Known rows, with every way that one mark hangs from another:
(dumeb suzib tudomuz): 0.86 -2.63 -0.09 -1.09 3.55 -2.81 -0.66 -5.68 -0.87 1.87 3.36 3.55 0.96 -0.82 -3.79 -1.29 -0.51 1.41 2.29 -1.93 -1.02 -2.65 -0.59 -1.89 -1.60 -1.09 -8.70 2.52 -2.53 -2.64 4.56 -3.80
(riter (bupufa kuve (noguke tudomuz) tafik) kunolef suga): -3.43 1.99 -3.95 3.50 -5.54 0.84 -0.81 2.72 2.61 -0.73 -1.60 0.75 -4.13 2.31 6.36 1.19 -0.47 0.91 2.38 -1.07 -2.29 -0.13 -0.26 -0.09 0.50 1.41 -0.65 -3.39 -2.13 3.57 -5.93 1.78
(suga (riter (bupufa kuve (noguke tudomuz) tafik) kunolef)): -0.62 1.04 -1.89 0.81 -1.59 0.70 -1.00 3.11 -0.10 0.40 -1.08 0.62 -2.35 -0.16 0.24 0.43 0.05 0.74 2.14 2.78 1.96 0.30 0.25 -0.92 1.90 2.39 1.95 -0.92 1.65 1.91 -2.86 1.30
(kuve (bupufa (noguke (tudomuz (dumeb suzib))) tafik)): -0.73 3.61 2.78 -0.26 0.34 -0.96 0.61 -4.42 -2.28 -2.78 -3.96 0.13 2.79 1.21 -3.60 -1.63 0.58 1.75 4.63 0.64 1.03 1.24 0.49 -0.34 -4.37 -1.22 -2.46 0.67 2.46 0.43 -0.24 -3.11
(vekipu (bupufa kuve noguke tafik) (suga (riter kunolef))): -1.83 2.37 3.34 1.09 0.59 0.57 0.73 2.28 -1.16 0.00 -1.79 2.67 3.05 3.67 1.56 -2.41 0.68 -1.93 -6.51 2.01 -0.05 0.90 1.00 -0.10 -1.43 1.03 3.70 0.09 2.82 0.80 -4.32 0.40
(vekipu bupufa (suga riter)): 2.80 -2.69 3.46 -1.79 3.23 0.20 -0.01 -2.14 -2.74 2.06 3.95 -0.71 3.77 0.95 -3.08 -2.48 -1.19 -3.78 -7.05 1.47 -0.23 -0.19 1.75 -0.08 -0.02 -0.27 4.23 2.10 1.62 -2.50 4.04 0.03
(suga (riter (bupufa tafik) kunolef)): 0.98 0.64 -0.76 0.12 -2.44 2.60 -0.65 2.69 -0.85 2.46 2.87 -2.79 -0.25 -0.73 0.19 -0.97 -0.59 1.20 3.39 3.07 0.41 -0.81 0.66 -1.14 1.43 3.49 0.70 0.38 0.87 1.98 1.00 2.10
(vekipu (bupufa kuve tafik) suga): -0.22 1.35 5.39 1.05 1.64 0.63 1.72 -1.01 -1.99 -1.08 2.20 2.44 2.11 2.19 1.98 -1.72 -0.08 -5.17 -6.92 -0.35 -0.80 -1.13 2.21 1.82 -1.59 -0.75 2.45 0.52 -0.38 -1.89 -0.30 -0.27
(noguke (tudomuz (dumeb suzib))): 2.29 -2.93 -1.09 -2.08 2.96 -3.39 0.42 -5.54 -3.28 0.82 -0.06 1.02 -0.24 -1.04 -2.74 4.38 -2.43 -1.18 5.21 -0.98 -0.02 -0.47 1.92 0.85 -2.19 -4.44 -3.13 1.58 -1.73 -3.58 6.27 -1.61
(bupufa kuve (noguke tudomuz) tafik): -2.73 3.52 0.89 1.05 2.28 -3.02 -0.67 -0.30 0.57 -4.76 -4.81 3.64 -2.08 -1.09 0.72 0.59 1.16 0.61 2.67 -0.68 2.50 0.45 -0.55 -0.05 -0.27 -2.82 0.63 -0.19 1.52 0.25 -3.34 -2.85
(vekipu (bupufa kuve noguke tafik)): -2.13 1.47 3.64 2.17 2.34 1.21 1.60 0.06 0.24 -3.41 -1.06 2.60 2.34 0.07 -0.13 -2.84 1.62 -0.78 -0.74 0.06 2.92 0.44 -0.21 0.03 -1.22 1.70 0.45 1.18 2.93 -0.27 -3.22 -1.94
(riter (bupufa kuve noguke tafik) kunolef suga): -3.72 2.05 -3.56 3.14 -5.95 1.98 0.19 4.65 3.79 -0.45 -0.40 -0.04 -2.93 1.36 6.52 -0.48 0.77 1.94 1.72 -1.62 -2.90 -0.78 -1.46 -0.04 0.70 2.63 -2.40 -3.35 -2.07 3.45 -6.09 2.24
(kuve (bupufa (noguke tudomuz))): 1.49 -0.64 1.17 -1.31 1.11 -0.25 -0.97 -4.73 -1.69 -3.78 -3.09 -1.85 1.85 -1.33 -4.10 -1.92 0.44 0.35 2.55 -1.41 3.43 2.33 0.35 -1.29 -0.78 -2.12 0.57 1.47 1.12 -1.82 0.69 -1.88
(riter (bupufa tafik) kunolef suga): -1.21 1.57 -2.50 3.00 -6.68 3.14 -0.45 1.99 1.92 1.84 3.54 -3.10 -2.14 1.27 5.95 -0.45 -1.69 1.21 4.08 -0.61 -4.25 -1.37 0.55 -0.50 0.21 2.87 -1.80 -1.54 -3.08 3.45 -1.14 3.01
(bupufa kuve (noguke (tudomuz (dumeb suzib))) tafik): -2.92 3.49 0.47 0.59 2.36 -4.02 1.24 -0.67 -0.06 -2.92 -5.22 5.10 -1.27 -0.06 -0.02 2.35 0.74 1.24 3.40 -0.46 0.65 -0.08 -0.63 1.03 -2.70 -3.03 -2.94 -0.73 1.41 -0.03 -2.29 -3.32
(kuve bupufa): 2.94 -1.74 2.58 -1.71 0.15 0.78 0.60 -3.54 -2.13 -2.39 1.47 -3.28 2.49 -2.37 -3.35 -3.17 0.06 -1.38 1.90 -2.00 1.98 0.07 0.35 -1.31 -0.23 -1.10 -0.97 2.11 0.47 -3.69 3.33 -0.40
(suga (riter bupufa)): 3.28 -3.08 -1.03 -1.75 1.37 0.47 -0.89 0.85 -0.16 2.05 4.73 -2.78 -0.32 -3.46 -4.27 -1.57 -0.50 0.29 0.66 1.64 1.29 -1.27 -0.78 -0.77 3.45 1.96 0.77 0.89 1.14 -0.71 4.39 0.26
(suga riter): 3.04 -2.83 -0.10 -2.78 3.41 -1.83 -0.95 -0.11 -0.96 1.46 3.24 -2.13 0.78 -4.38 -4.48 -1.91 -0.86 0.15 1.63 0.38 1.41 -0.74 -0.80 -2.38 2.43 -1.08 1.28 3.01 2.81 -2.66 5.09 -0.89
(meno tudomuz): 4.49 -4.09 0.10 0.02 2.33 -2.81 -1.69 -3.25 0.12 -0.32 1.91 -2.46 -0.59 -0.32 -2.69 3.46 -0.79 0.76 2.86 -1.34 2.90 -0.84 -0.94 -0.18 1.12 -3.74 -0.41 3.51 -2.91 -5.73 5.44 -0.93
(bupufa kuve tafik): -0.78 2.08 2.63 0.48 1.05 -1.46 1.18 1.36 0.10 -2.85 0.89 1.76 -1.54 -2.65 1.53 -0.90 0.55 -1.38 1.80 -1.65 0.57 -2.34 -0.44 -0.02 0.46 -1.55 -0.81 0.71 0.32 -1.86 -0.25 -0.90
(tudomuz (dumeb suzib) noguke): 0.80 -1.49 1.29 -4.87 1.84 0.27 3.39 -2.79 -1.02 4.49 -1.16 -0.29 1.41 -5.07 -1.63 4.10 0.39 2.80 5.26 -1.39 -3.18 -0.18 -1.63 0.54 -4.28 -1.96 -8.94 2.38 -2.60 -3.29 6.68 1.03
(bupufa kuve noguke): -0.56 -1.80 -1.02 -0.53 3.05 -2.02 0.99 1.22 1.71 -3.60 -2.85 2.05 -0.45 -4.23 -0.52 -0.55 2.09 0.50 0.22 -3.88 2.58 0.07 -2.17 -0.03 1.79 -2.55 -2.20 0.13 -0.28 -2.56 -1.21 -1.43
(bupufa kuve (noguke (tudomuz dumeb)) tafik): -2.52 2.99 0.23 -0.65 2.11 -3.03 1.06 -0.43 0.41 -3.35 -5.41 3.59 -1.77 -0.35 0.78 3.93 0.97 0.48 3.29 -0.60 1.55 1.32 -0.74 0.61 -2.06 -3.34 -0.37 -0.81 1.94 -0.08 -2.21 -2.45

Rows:
-0.59 1.26 -1.10 1.27 -3.00 0.91 -1.02 0.42 2.75 0.58 5.13 -3.14 -2.19 -0.85 1.60 -1.96 -1.03 1.01 1.58 -0.72 -3.77 -2.69 -1.24 -0.12 1.24 2.05 -1.44 -1.07 -1.49 2.58 1.37 -0.02 : (riter (bupufa tafik) suga)
-0.23 1.69 -1.60 0.43 -2.01 2.41 -0.67 3.46 0.51 1.77 -0.21 -2.06 -0.04 -0.60 -0.17 -1.31 0.44 3.25 3.33 2.97 1.09 0.61 -0.65 -1.16 1.03 3.72 0.28 -0.15 1.64 3.44 -1.13 1.25 : (suga (riter (bupufa noguke tafik) kunolef))
0.72 1.86 -0.17 -0.67 -1.39 0.94 -0.53 2.11 -0.26 2.20 -0.10 -1.84 0.46 1.09 1.04 -0.43 0.18 0.92 -2.79 1.49 -1.91 0.08 0.96 0.71 0.45 0.21 1.33 -1.03 -1.41 2.63 0.45 1.54 : (vekipu (suga (riter (bupufa noguke tafik) kunolef)))
-1.94 2.66 4.51 1.29 2.02 0.46 1.55 -0.15 -0.34 -2.10 -1.45 2.76 2.77 2.42 1.73 -2.23 1.33 -2.42 -6.90 -0.44 -0.03 0.27 0.79 1.95 -2.01 -0.45 1.92 -0.27 0.57 0.15 -2.88 -1.31 : (vekipu (bupufa kuve noguke tafik) suga)
2.62 -2.85 -2.47 -0.74 -1.53 2.27 -0.56 1.92 -0.97 2.77 3.38 -2.90 -0.34 -1.82 -0.92 -0.30 -0.93 0.29 2.49 1.69 1.01 -0.48 0.39 -1.15 2.68 2.54 0.37 0.59 -0.29 -0.09 2.46 2.92 : (suga (riter bupufa kunolef))
-0.56 3.84 3.66 -0.11 -0.22 1.01 0.04 -2.02 -0.30 -3.63 -2.74 -2.20 3.19 -0.65 -2.42 -4.39 1.94 2.16 3.00 -0.37 2.04 1.55 -0.58 -1.35 -2.26 0.24 -0.89 1.23 2.81 0.78 -1.30 -2.22 : (kuve (bupufa noguke tafik))
1.64 -3.34 2.16 -0.48 0.97 0.37 1.27 0.80 -2.81 1.63 2.57 1.83 2.48 1.92 0.72 -0.89 -1.26 -5.32 -7.71 0.28 -0.32 -0.21 2.10 -0.04 0.66 -0.02 4.14 0.89 0.62 -3.54 0.25 2.13 : (vekipu (bupufa kuve) (suga (riter kunolef)))
2.20 0.81 1.44 -1.76 0.64 -0.46 -0.77 0.45 -0.53 2.10 3.35 -1.88 0.15 -0.36 -1.32 -1.21 -0.50 -0.67 -4.43 1.27 -2.19 -1.36 0.74 0.93 1.31 -0.51 1.92 -0.36 -0.80 0.81 3.67 0.30 : (vekipu (suga (riter (bupufa tafik))))
1.28 -0.64 0.69 -1.47 1.22 -1.27 0.85 -5.28 -2.42 -2.38 -3.34 -0.52 2.82 -0.24 -4.97 -0.90 0.32 0.81 3.28 -1.09 1.63 1.63 0.47 -0.11 -2.98 -2.13 -2.89 0.94 0.83 -2.07 1.67 -2.22 : (kuve (bupufa (noguke (tudomuz (dumeb suzib)))))
-1.29 2.12 4.00 0.40 3.28 -1.89 -0.68 -0.62 -1.77 -0.92 -1.55 3.85 1.54 3.22 -1.36 -1.79 0.14 -3.19 -7.31 2.56 0.94 1.03 1.32 0.18 -0.93 -0.70 5.95 0.56 3.95 0.18 -2.68 -1.88 : (vekipu (bupufa kuve (noguke tudomuz) tafik) (suga riter))
3.03 -2.27 0.10 -2.37 1.37 -1.42 -0.23 1.09 -0.68 1.80 3.58 -0.46 -0.99 -1.56 -1.43 -0.21 -0.55 -2.42 -6.62 -0.48 -1.39 -1.91 0.31 1.25 3.08 -1.46 1.83 -0.81 -1.82 -1.83 3.40 1.19 : (vekipu (suga (riter (bupufa kuve))))
-0.73 0.96 -1.54 0.64 -1.88 1.64 0.10 4.98 0.83 0.81 -0.60 -0.06 -1.19 -0.87 0.67 -0.86 1.04 1.55 1.72 2.16 1.30 -0.14 -0.82 -0.88 2.05 3.19 0.27 -1.08 1.61 2.15 -3.07 1.63 : (suga (riter (bupufa kuve noguke tafik) kunolef))
1.87 -2.07 -1.80 -1.69 1.73 0.42 -1.14 1.52 1.08 1.11 1.72 -2.46 0.03 -3.31 -4.82 -1.79 0.77 2.13 0.46 1.35 2.04 0.10 -1.67 -0.60 3.08 2.03 0.25 0.41 1.78 1.03 2.33 -0.45 : (suga (riter (bupufa noguke)))
-0.09 -2.79 1.19 0.89 3.65 -0.17 0.45 -2.84 -1.01 -3.17 -1.44 2.87 1.16 -0.15 -1.62 -0.29 0.38 -2.83 -1.13 -1.03 4.29 1.46 0.77 0.19 0.11 -0.63 2.14 1.32 1.42 -2.95 -1.19 -1.44 : (vekipu (bupufa kuve (noguke tudomuz)))
1.39 -1.99 -3.55 -0.35 -0.90 1.40 -1.67 1.10 -0.50 1.64 -0.34 -1.90 -0.76 -0.85 -1.50 0.55 -0.44 1.70 2.81 2.37 2.08 1.15 0.73 -1.01 2.19 1.83 1.24 -0.20 0.36 1.53 0.48 1.76 : (suga (riter (bupufa (noguke tudomuz)) kunolef))
-2.59 2.33 -4.34 1.78 -5.95 2.02 -0.50 0.62 2.05 1.48 -1.61 -1.76 -2.17 3.30 5.24 3.28 -1.08 2.48 4.98 -0.02 -3.46 1.18 0.14 0.06 -1.70 1.62 -1.45 -2.76 -2.06 4.59 -2.76 1.82 : (riter (bupufa (noguke (tudomuz dumeb)) tafik) kunolef suga)
-1.34 2.34 4.43 0.40 3.01 -0.78 0.59 1.38 -0.63 -0.57 -0.51 3.01 2.85 2.24 -0.97 -3.26 1.14 -2.09 -8.06 1.78 0.14 0.17 0.10 0.23 -0.75 0.59 4.18 0.53 4.08 0.44 -2.65 -1.57 : (vekipu (bupufa kuve noguke tafik) (suga riter))
-1.87 0.74 -2.56 2.90 -6.48 2.21 0.59 4.16 2.36 0.45 3.16 -0.60 -3.51 0.98 7.10 0.16 -0.76 -0.72 1.75 -1.59 -3.77 -2.53 -0.25 -0.30 1.11 2.59 -1.75 -2.57 -3.01 1.48 -3.50 3.44 : (riter (bupufa kuve tafik) kunolef suga)
-1.15 -1.60 -6.29 1.63 -4.64 0.69 -0.15 -0.28 1.54 2.38 -0.78 -0.81 -1.36 2.09 3.25 2.65 -1.60 2.48 4.23 -1.60 -3.62 0.41 0.12 0.67 -0.82 1.02 -4.37 -2.81 -3.97 2.30 -0.89 1.76 : (riter (bupufa (noguke (tudomuz (dumeb suzib)))) kunolef suga)
0.64 -2.23 1.94 -0.82 4.30 -2.02 -0.54 -1.47 -1.98 -0.60 -0.97 3.12 1.71 1.92 -2.68 -0.76 -0.13 -4.07 -8.86 0.79 1.43 1.09 1.19 0.38 0.47 -1.78 5.67 0.69 2.37 -2.29 -0.63 -0.99 : (vekipu (bupufa kuve (noguke tudomuz)) (suga riter))
3.66 -3.97 1.00 -4.15 1.68 -0.89 0.81 -3.48 0.34 3.64 -0.54 -2.93 -0.35 -1.73 -1.94 8.99 0.07 2.22 3.91 -1.18 0.74 1.03 -2.52 0.16 -1.93 -3.71 -3.26 3.52 -3.39 -6.14 6.79 1.00 : (meno (tudomuz dumeb noguke))
-1.71 -2.28 -5.52 2.02 -5.15 1.73 0.48 3.89 3.75 -0.09 0.15 -0.39 -2.71 -0.23 5.31 0.37 0.14 1.08 0.49 -3.35 -2.39 -0.45 -1.53 -0.11 2.26 1.62 -2.90 -3.16 -3.87 1.26 -4.06 3.14 : (riter (bupufa kuve noguke) kunolef suga)
0.87 -3.63 -2.95 0.49 -1.77 -0.59 0.25 1.55 3.03 -0.06 5.46 -0.89 -3.61 -2.56 1.37 -0.63 -0.72 -1.89 -1.98 -3.51 -2.66 -3.17 -2.12 0.47 3.82 0.38 -1.67 -1.93 -2.96 -1.47 1.19 1.17 : (riter (bupufa kuve) suga)
3.07 -3.25 1.05 -2.54 1.75 -2.13 1.14 -3.77 -0.17 4.01 -0.52 -1.17 0.19 -1.51 -3.10 7.20 -0.09 3.19 4.49 -0.77 -0.58 -0.31 -2.29 0.58 -2.91 -3.29 -6.49 3.67 -4.08 -6.05 6.69 -0.09 : (meno (tudomuz (dumeb suzib) noguke))
1.12 1.59 0.93 -1.66 0.92 -0.41 -0.75 0.83 0.34 1.81 1.00 -1.85 0.55 -0.11 -1.59 -1.34 0.41 0.82 -4.33 1.28 -1.61 -0.50 -0.14 1.09 1.14 -0.32 1.70 -0.72 -0.32 2.19 2.08 -0.36 : (vekipu (suga (riter (bupufa noguke tafik))))
-1.10 2.97 3.14 0.81 0.78 0.58 -1.35 -1.58 -2.76 0.88 -2.46 0.90 3.15 5.02 0.29 -1.21 -0.86 -1.12 -3.53 3.79 0.29 2.34 2.91 -0.18 -2.66 0.36 5.65 1.12 2.98 2.31 -1.86 -0.26 : (vekipu (bupufa (noguke tudomuz) tafik) (suga (riter kunolef)))
1.29 0.45 0.42 -0.77 -1.49 0.28 0.11 2.66 -0.80 2.24 2.12 -0.43 -0.99 0.78 2.07 0.24 -0.49 -1.92 -4.39 0.63 -2.02 -1.25 1.12 0.77 1.41 -0.16 1.80 -1.24 -1.99 0.34 0.49 2.49 : (vekipu (suga (riter (bupufa kuve tafik) kunolef)))
-2.63 2.71 -3.82 3.21 -6.03 2.12 -1.90 0.97 2.41 0.29 -1.20 -1.90 -2.65 2.60 5.16 0.58 -0.86 2.62 4.65 0.00 -2.78 0.80 0.40 -0.41 -0.60 1.88 -0.56 -2.18 -2.31 5.16 -3.60 1.53 : (riter (bupufa (noguke tudomuz) tafik) kunolef suga)
-1.37 1.68 3.04 0.75 2.31 1.20 0.59 -4.12 -1.75 -1.50 -2.12 0.85 3.06 2.16 -1.46 0.88 -0.18 -0.18 2.79 1.69 2.59 2.44 1.36 0.51 -3.90 0.69 1.40 1.67 3.27 0.79 -0.05 -2.36 : (vekipu (bupufa (noguke (tudomuz dumeb)) tafik))
-0.55 2.86 4.14 -0.12 3.16 -0.65 -1.68 -2.68 -2.01 0.24 -1.30 0.99 3.02 3.50 -2.52 -2.07 -0.41 -1.18 -5.17 3.67 0.61 1.66 1.96 -0.10 -2.05 -0.19 5.73 1.44 3.88 1.79 -0.36 -2.16 : (vekipu (bupufa (noguke tudomuz) tafik) (suga riter))
0.11 -3.68 -4.77 1.66 -5.68 1.86 0.61 3.16 2.15 0.90 3.74 -0.90 -3.43 -0.46 5.74 0.90 -1.47 -1.65 0.46 -3.45 -3.01 -2.13 -0.43 -0.23 2.66 1.29 -2.32 -2.38 -4.70 -0.84 -1.48 4.09 : (riter (bupufa kuve) kunolef suga)
-0.15 -2.46 -2.29 -2.40 3.47 -3.55 1.01 -1.23 0.25 -2.82 -4.56 3.03 -1.62 -1.97 -1.00 4.97 0.64 -0.62 1.42 -3.08 2.49 1.55 -0.83 0.73 -0.06 -4.70 -0.78 -0.47 -0.10 -3.25 0.20 -1.35 : (bupufa kuve (noguke (tudomuz dumeb)))
0.91 -2.97 -4.08 -1.65 -0.81 0.56 0.50 2.51 -0.49 1.77 -0.93 0.34 -1.66 -0.63 -0.88 3.73 -0.13 0.01 1.36 1.23 1.48 1.14 -0.25 -0.35 1.76 1.19 0.61 -1.42 0.79 -0.34 -0.62 2.11 : (suga (riter (bupufa kuve (noguke (tudomuz dumeb))) kunolef))
-2.47 2.42 -1.55 3.15 -4.26 3.82 1.53 4.18 1.64 -1.28 -2.40 0.56 -1.67 0.51 5.01 0.90 1.98 1.73 3.00 -0.24 1.20 0.18 0.07 1.61 0.21 2.89 -2.60 -2.80 -2.83 2.95 -5.29 2.69 : (riter (bupufa kuve noguke tafik) kunolef)
1.23 -1.45 2.58 -1.39 3.78 -0.14 -0.48 -1.41 -1.31 1.27 0.40 -0.05 4.68 1.19 -3.38 -2.98 0.38 -1.19 -7.00 1.29 0.52 1.45 0.63 0.06 -0.40 -0.05 3.63 1.57 2.72 -0.50 1.36 -1.16 : (vekipu (bupufa noguke) (suga riter))
2.12 -1.67 -0.42 -2.14 1.63 -1.50 -0.13 1.61 0.59 1.05 1.30 -0.14 -0.44 -1.25 -1.78 -0.59 0.56 -0.89 -6.76 -0.53 -0.94 -0.75 -0.52 1.22 2.74 -1.27 1.39 -1.37 -1.44 -0.58 1.54 0.45 : (vekipu (suga (riter (bupufa kuve noguke))))
-2.13 2.44 -1.80 1.87 -2.59 0.83 -1.00 1.15 4.32 -0.36 1.21 -2.46 -1.42 -0.59 1.32 -2.45 0.44 3.43 1.63 -0.80 -2.87 -0.97 -2.43 -0.08 0.86 2.28 -1.98 -1.63 -0.63 4.50 -1.22 -0.91 : (riter (bupufa noguke tafik) suga)
-2.05 0.96 2.59 1.08 2.53 0.28 1.77 -2.11 -1.02 -2.66 -2.45 3.25 1.55 1.93 -0.31 1.40 0.49 -2.04 0.35 0.71 2.72 1.70 0.67 0.77 -2.87 0.12 1.59 0.60 3.21 -0.78 -2.31 -1.91 : (vekipu (bupufa kuve (noguke (tudomuz dumeb)) tafik))
-2.06 2.38 -2.35 1.86 -2.39 -0.11 -2.32 -0.86 2.90 -0.87 0.49 -1.66 -2.97 0.55 0.95 -0.76 -0.47 2.65 2.25 -0.13 -2.01 -0.32 -1.02 -0.05 0.64 0.98 0.02 -1.81 -0.59 4.22 -0.92 -1.41 : (riter (bupufa (noguke tudomuz) tafik) suga)
